Known rows, with every step that occurs
ruba/mapob/vava/batel: 1.14 -1.17 -1.72 2.20 2.04 -1.34 0.58 0.97 0.15 -1.34 1.19 -4.22 -0.59
 -3.02 0.23 1.78 0.85 -0.47 -0.72 0.47 -1.84 -0.72 -0.71
batel/besep/ruba/mapob/zotig: 0.72 3.03 -1.50 1.87 1.63 -4.30 -1.66 2.28 2.10 -2.83 4.39 -2.77 2.65
 0.47 1.23 2.20 2.68 -0.57 0.45 0.26 -0.42 -2.17 -0.80
vava/zotig: 0.91 -1.23 -1.70 1.04 1.66 -2.58 0.30 0.56 1.27 -0.88 3.13 -2.73 1.10
 -0.08 2.17 2.32 1.64 -0.75 -2.11 0.83 -1.72 0.90 0.26
batel/besep: 2.02 1.52 0.83 0.32 0.26 -3.66 -0.21 0.59 3.62 -0.16 3.12 -1.65 2.47
 -0.43 1.64 2.47 1.75 -0.63 -2.80 0.01 -1.86 -2.10 -0.21
ruba/mapob/besep/vava: -0.25 1.16 -0.42 0.82 1.78 -5.04 1.67 1.52 1.20 -1.80 0.78 -4.40 2.28
 -2.24 0.06 1.15 1.12 -2.59 -1.43 1.41 -0.92 -2.28 -0.86
besep/ruba/mapob: -0.90 0.92 -1.86 2.22 2.66 -3.28 -1.06 1.30 1.38 -3.65 1.63 -2.85 1.73
 1.49 0.80 1.39 1.65 -0.53 0.62 1.45 -1.44 -0.70 -2.06
besep/ruba: 0.42 1.34 -1.48 0.77 0.51 -3.39 -0.78 0.27 1.49 -2.44 0.61 -2.25 2.72
 2.82 1.15 1.59 2.67 -0.84 -0.03 0.95 -2.33 -0.69 -3.41
mapob/vava/zotig: 1.98 -1.99 -1.16 1.75 1.66 -2.66 1.44 1.23 -0.43 -1.14 2.08 -3.32 0.33
 -0.92 1.38 2.62 2.47 -0.73 -1.86 -0.06 -1.24 -0.29 0.54
vava/batel/besep/ruba: 1.57 3.28 -2.61 1.21 1.22 -2.90 -1.00 -0.75 4.53 -0.74 2.12 -1.92 2.60
 1.25 0.26 1.94 3.37 1.22 -1.64 0.20 -2.54 -0.18 -2.88
ruba/mapob: -0.20 -0.70 -0.41 1.41 1.94 -2.65 -0.26 1.48 1.33 -2.09 2.41 -3.08 0.92
 -1.37 1.62 1.64 0.13 -1.44 -0.71 1.33 -1.42 -1.08 -0.10
ruba/mapob/batel: 1.27 -1.58 0.66 0.40 3.16 -2.77 -1.20 0.46 2.49 -2.91 1.83 -4.30 1.17
 -1.81 0.35 1.26 0.16 -3.33 -0.57 1.80 -2.63 -1.57 -1.01
vava/ruba/batel/zotig: 1.11 0.46 -2.89 0.61 0.70 -3.92 -0.92 -1.53 1.62 -1.31 1.96 -1.73 2.92
 -0.45 1.80 0.77 -2.25 -2.61 -1.22 0.51 -3.05 -0.41 -0.61
batel/besep/vava/zotig: 1.34 1.73 -2.24 1.52 2.53 -4.27 1.65 -0.23 3.00 -0.37 4.17 -2.11 2.68
 -2.31 1.34 2.62 3.83 1.18 -4.19 0.51 -1.22 -0.74 -0.28
mapob/vava: 2.26 -0.98 0.57 0.72 -0.05 -2.77 0.98 1.02 -0.40 -1.05 0.40 -3.09 1.21
 -0.61 1.04 2.16 1.60 -1.64 -1.01 -0.07 -2.04 -2.03 -1.27
mapob/besep: 1.72 0.29 1.32 -0.78 -0.79 -4.43 0.41 1.38 1.82 -0.42 0.30 -3.54 2.35
 0.96 1.08 1.57 0.57 -3.63 -1.47 0.50 -1.78 -1.66 -0.29
vava/ruba/batel/besep: 1.45 1.04 -1.21 0.55 0.97 -5.04 -1.44 -1.22 3.86 -0.46 4.43 -2.20 3.52
 -1.02 0.06 1.83 0.08 -0.27 -2.42 0.75 -1.93 -0.79 0.17
vava/ruba: 1.03 0.11 -1.76 1.06 0.35 -3.13 -0.74 -0.54 2.73 -0.23 1.18 -2.80 2.05
 1.24 0.60 1.36 1.47 -0.44 -1.44 0.76 -1.63 0.92 -2.05
besep/zotig: 0.66 0.00 -1.23 0.07 -2.21 -3.78 0.14 -0.54 0.49 -0.74 2.01 -2.54 2.67
 1.78 2.68 1.61 0.67 -1.65 -1.39 -0.38 -2.72 0.13 -0.64
ruba/batel/besep/vava: 1.02 1.70 -0.83 -0.19 0.84 -5.32 0.85 -1.35 1.96 -1.25 3.81 -2.00 4.40
 -4.10 0.60 2.22 1.07 -0.66 -3.12 1.19 -2.72 -3.13 -1.04
ruba/batel: 0.58 -1.26 -0.23 -0.75 -0.13 -3.65 -0.52 -0.58 0.37 -1.74 2.90 -2.67
 2.88 -1.82 1.44 1.92 -1.20 -2.59 -1.17 1.42 -3.13 -1.33 -0.34
batel/besep/ruba/mapob: -0.03 2.97 -1.13 2.33 3.22 -4.25 -1.07 1.55 3.61 -2.88 3.38 -1.98 2.32
 1.15 0.68 1.96 2.61 0.64 -0.54 0.74 -0.91 -1.92 -0.86
mapob/vava/batel/besep/ruba/zotig: 1.97 2.94 -1.16 1.88 2.58 -3.89 0.13 0.70 4.04 -1.34 2.76 -3.28 2.45
 0.44 1.22 2.74 3.32 1.39 -1.86 -1.45 -2.89 -1.89 -3.13

Rows
1.45 -0.25 -0.25 1.74 2.02 -4.13 0.39 0.89 2.36 -0.85 1.78 -4.13 1.94
 0.28 1.43 2.09 1.36 -0.42 -1.76 -0.83 -1.92 -0.89 -2.17
mapob/vava/ruba/zotig
0.57 1.64 -2.55 0.30 0.88 -4.30 -0.93 -0.62 0.35 -3.52 1.31 -1.10 3.57
 1.11 2.26 1.14 -1.17 -3.00 0.10 0.73 -3.86 -1.93 -2.06
besep/ruba/batel/zotig
1.08 2.01 -0.04 -0.04 0.10 -5.13 -0.27 1.33 1.87 -1.95 -0.23 -3.41 3.09
 3.83 0.31 1.33 2.18 -2.63 -0.11 0.61 -1.66 -1.31 -2.23
mapob/besep/ruba
2.61 2.70 -1.99 1.88 1.35 -3.01 -0.07 -0.11 2.65 -1.02 1.08 -2.56 1.86
 0.58 -0.39 2.22 4.15 1.46 -1.30 -0.71 -2.17 -1.36 -2.65
mapob/vava/batel/besep/ruba
2.06 0.86 -1.91 1.24 -0.85 -6.03 -0.20 -1.52 1.15 -0.49 4.10 -2.84 3.40
 -0.07 0.29 1.81 0.73 -0.31 -1.96 -1.28 -1.64 -0.97 1.15
mapob/vava/ruba/batel/besep/zotig
3.13 0.42 -2.15 1.36 0.24 -1.22 1.33 -0.23 0.21 -0.27 -0.60 -2.29 0.31
 -1.50 1.90 1.50 0.02 -1.98 -1.56 -0.99 -3.60 -1.30 -1.60
mapob/vava/batel/zotig
1.84 -0.41 -0.35 0.84 3.36 -2.65 -0.87 0.56 2.39 -3.15 0.95 -3.12 1.15
 -1.34 1.85 0.72 -1.59 -4.49 -0.69 0.93 -3.42 -2.39 -0.68
ruba/mapob/batel/zotig
2.33 1.51 -1.14 0.48 0.45 -2.23 -0.23 -0.68 4.42 0.83 2.83 -2.23 1.75
 -1.33 1.03 2.23 1.68 0.41 -3.06 0.15 -2.59 -0.44 -0.93
vava/batel/besep
-0.04 0.39 -3.33 0.45 0.97 -4.86 0.16 -2.45 1.00 -1.45 2.02 -3.10 4.01
 -2.31 -0.44 1.06 0.75 -0.63 -1.97 1.88 -2.36 -0.33 -2.82
besep/vava/ruba/batel
0.84 0.87 -3.17 0.48 0.38 -2.09 1.31 -1.87 1.56 -0.13 0.49 -3.13 2.21
 -2.50 0.56 1.42 2.35 -0.09 -2.58 1.26 -3.26 0.09 -3.82
besep/vava/batel
1.51 0.60 0.47 -0.53 0.25 -4.72 -0.64 -0.34 2.51 -1.03 4.70 -1.81 3.42
 -2.20 1.27 2.49 -0.43 -1.49 -2.46 0.72 -2.60 -2.57 0.72
ruba/batel/besep
1.04 0.89 -0.64 -0.38 -1.60 -5.69 -0.50 -1.20 1.72 -0.84 5.29 -1.90 4.03
 -0.49 2.12 2.17 -0.66 -1.34 -2.38 -0.39 -2.91 -1.63 1.54
ruba/batel/besep/zotig
0.36 -0.17 -3.03 1.31 1.93 -3.34 1.72 -0.44 0.71 -1.17 2.38 -2.87 2.18
 -1.90 1.53 2.00 3.03 0.04 -2.95 1.26 -1.79 0.35 -1.39
besep/vava/zotig
0.32 2.26 0.82 -0.01 1.43 -5.92 -0.25 2.08 3.26 -2.35 1.21 -4.06 3.80
 3.59 1.95 1.91 1.32 -2.71 -0.71 -0.12 -2.29 -1.91 -2.63
mapob/besep/ruba/zotig
0.59 -0.86 -1.91 0.19 0.54 -4.07 -1.39 -1.50 1.68 -1.14 2.79 -3.03 2.93
 -0.73 0.22 1.23 -0.60 -1.37 -1.17 1.44 -2.33 0.47 -0.91
vava/ruba/batel
2.82 2.40 0.27 0.04 2.35 -4.38 -1.81 -0.57 5.15 -2.58 1.80 -2.58 3.47
 2.02 -0.26 1.79 3.48 -1.52 -1.30 0.67 -3.09 -2.37 -3.04
mapob/batel/besep/ruba
3.35 1.03 -0.47 1.17 0.55 -2.28 0.69 -0.07 2.57 0.63 1.94 -2.79 1.04
 -2.19 0.33 2.52 2.43 0.38 -2.66 -0.82 -2.32 -1.63 -0.76
mapob/vava/batel/besep
0.50 1.31 -3.09 1.35 1.02 -3.71 0.71 -1.62 2.07 -0.59 0.43 -2.99 3.09
 -0.47 -0.17 1.00 2.78 0.24 -2.26 1.18 -1.55 0.21 -3.74
besep/vava/ruba
1.23 1.34 -3.35 2.16 4.37 -3.58 -0.05 -1.53 3.25 -2.71 0.08 -3.58 2.29
 -2.04 0.04 -0.07 0.24 -2.62 -1.50 1.34 -2.70 -1.15 -3.06
besep/vava/ruba/mapob/batel/zotig
2.17 2.56 1.13 0.05 3.81 -5.29 -1.78 0.27 6.26 -2.87 3.38 -3.34 4.20
 1.68 1.36 2.30 2.73 -1.57 -1.94 -0.10 -3.75 -2.83 -3.40
mapob/batel/besep/ruba/zotig
1.37 3.17 -0.77 1.07 1.16 -4.33 -0.89 0.43 3.87 -1.70 2.34 -1.35 3.32
 2.35 0.95 2.19 3.30 0.26 -1.39 0.29 -1.81 -1.72 -2.13
batel/besep/ruba
0.32 3.00 -2.97 2.55 3.09 -2.80 -1.34 0.33 4.46 -1.89 3.19 -2.53 1.56
 0.03 0.16 1.71 2.44 1.46 -0.87 0.77 -1.71 -0.29 -1.57
vava/batel/besep/ruba/mapob
2.22 -0.11 -2.19 1.43 0.98 -4.01 0.14 -0.90 -0.17 -1.60 1.03 -2.24 2.20
 -1.12 1.01 1.09 -1.63 -2.59 -0.84 -0.31 -2.68 -1.61 -0.48
mapob/vava/ruba/batel/zotig
0.34 -0.03 1.07 0.61 1.17 -4.37 0.13 2.50 1.67 -1.62 1.40 -4.33 1.31
 -0.27 0.75 1.43 -0.29 -3.38 -0.63 0.99 -0.75 -1.81 0.92
ruba/mapob/besep
1.22 -0.95 -1.14 1.45 3.75 -3.14 -2.11 -0.53 3.89 -2.27 1.73 -4.81 1.33
 -0.38 -0.78 0.68 0.73 -2.10 -0.75 1.77 -1.80 0.21 -1.63
vava/ruba/mapob/batel
2.75 0.78 -1.34 0.54 3.60 -4.23 0.64 -1.23 4.21 -1.29 3.46 -3.27 2.93
 -2.91 0.16 2.23 3.91 -0.81 -4.18 0.92 -2.38 -1.36 -1.23
mapob/batel/besep/vava/zotig
0.73 3.38 0.06 1.04 2.49 -5.20 -0.82 1.29 5.21 -2.08 3.81 -2.08 3.94
 2.05 2.62 2.68 2.54 0.32 -2.00 -0.61 -2.54 -2.38 -2.49
batel/besep/ruba/zotig
1.68 0.68 0.16 0.86 1.58 -4.73 -1.24 -0.18 3.86 -2.11 4.15 -3.54 2.35
 -0.37 1.13 1.57 0.64 -2.25 -1.89 -0.05 -2.51 -1.89 0.94
ruba/mapob/batel/besep/zotig
-0.10 0.44 -1.71 -0.07 0.81 -4.32 -1.19 -0.66 0.51 -3.40 2.07 -2.38 3.71
 0.91 0.72 1.61 0.39 -1.74 0.28 1.54 -3.10 -1.16 -2.22
besep/ruba/batel
1.79 1.89 -2.35 0.57 -1.60 -3.33 -0.20 -1.54 3.55 0.99 3.50 -2.22 2.34
 0.32 1.94 1.94 1.48 0.40 -2.92 -1.08 -2.95 0.48 -0.12
vava/batel/besep/zotig
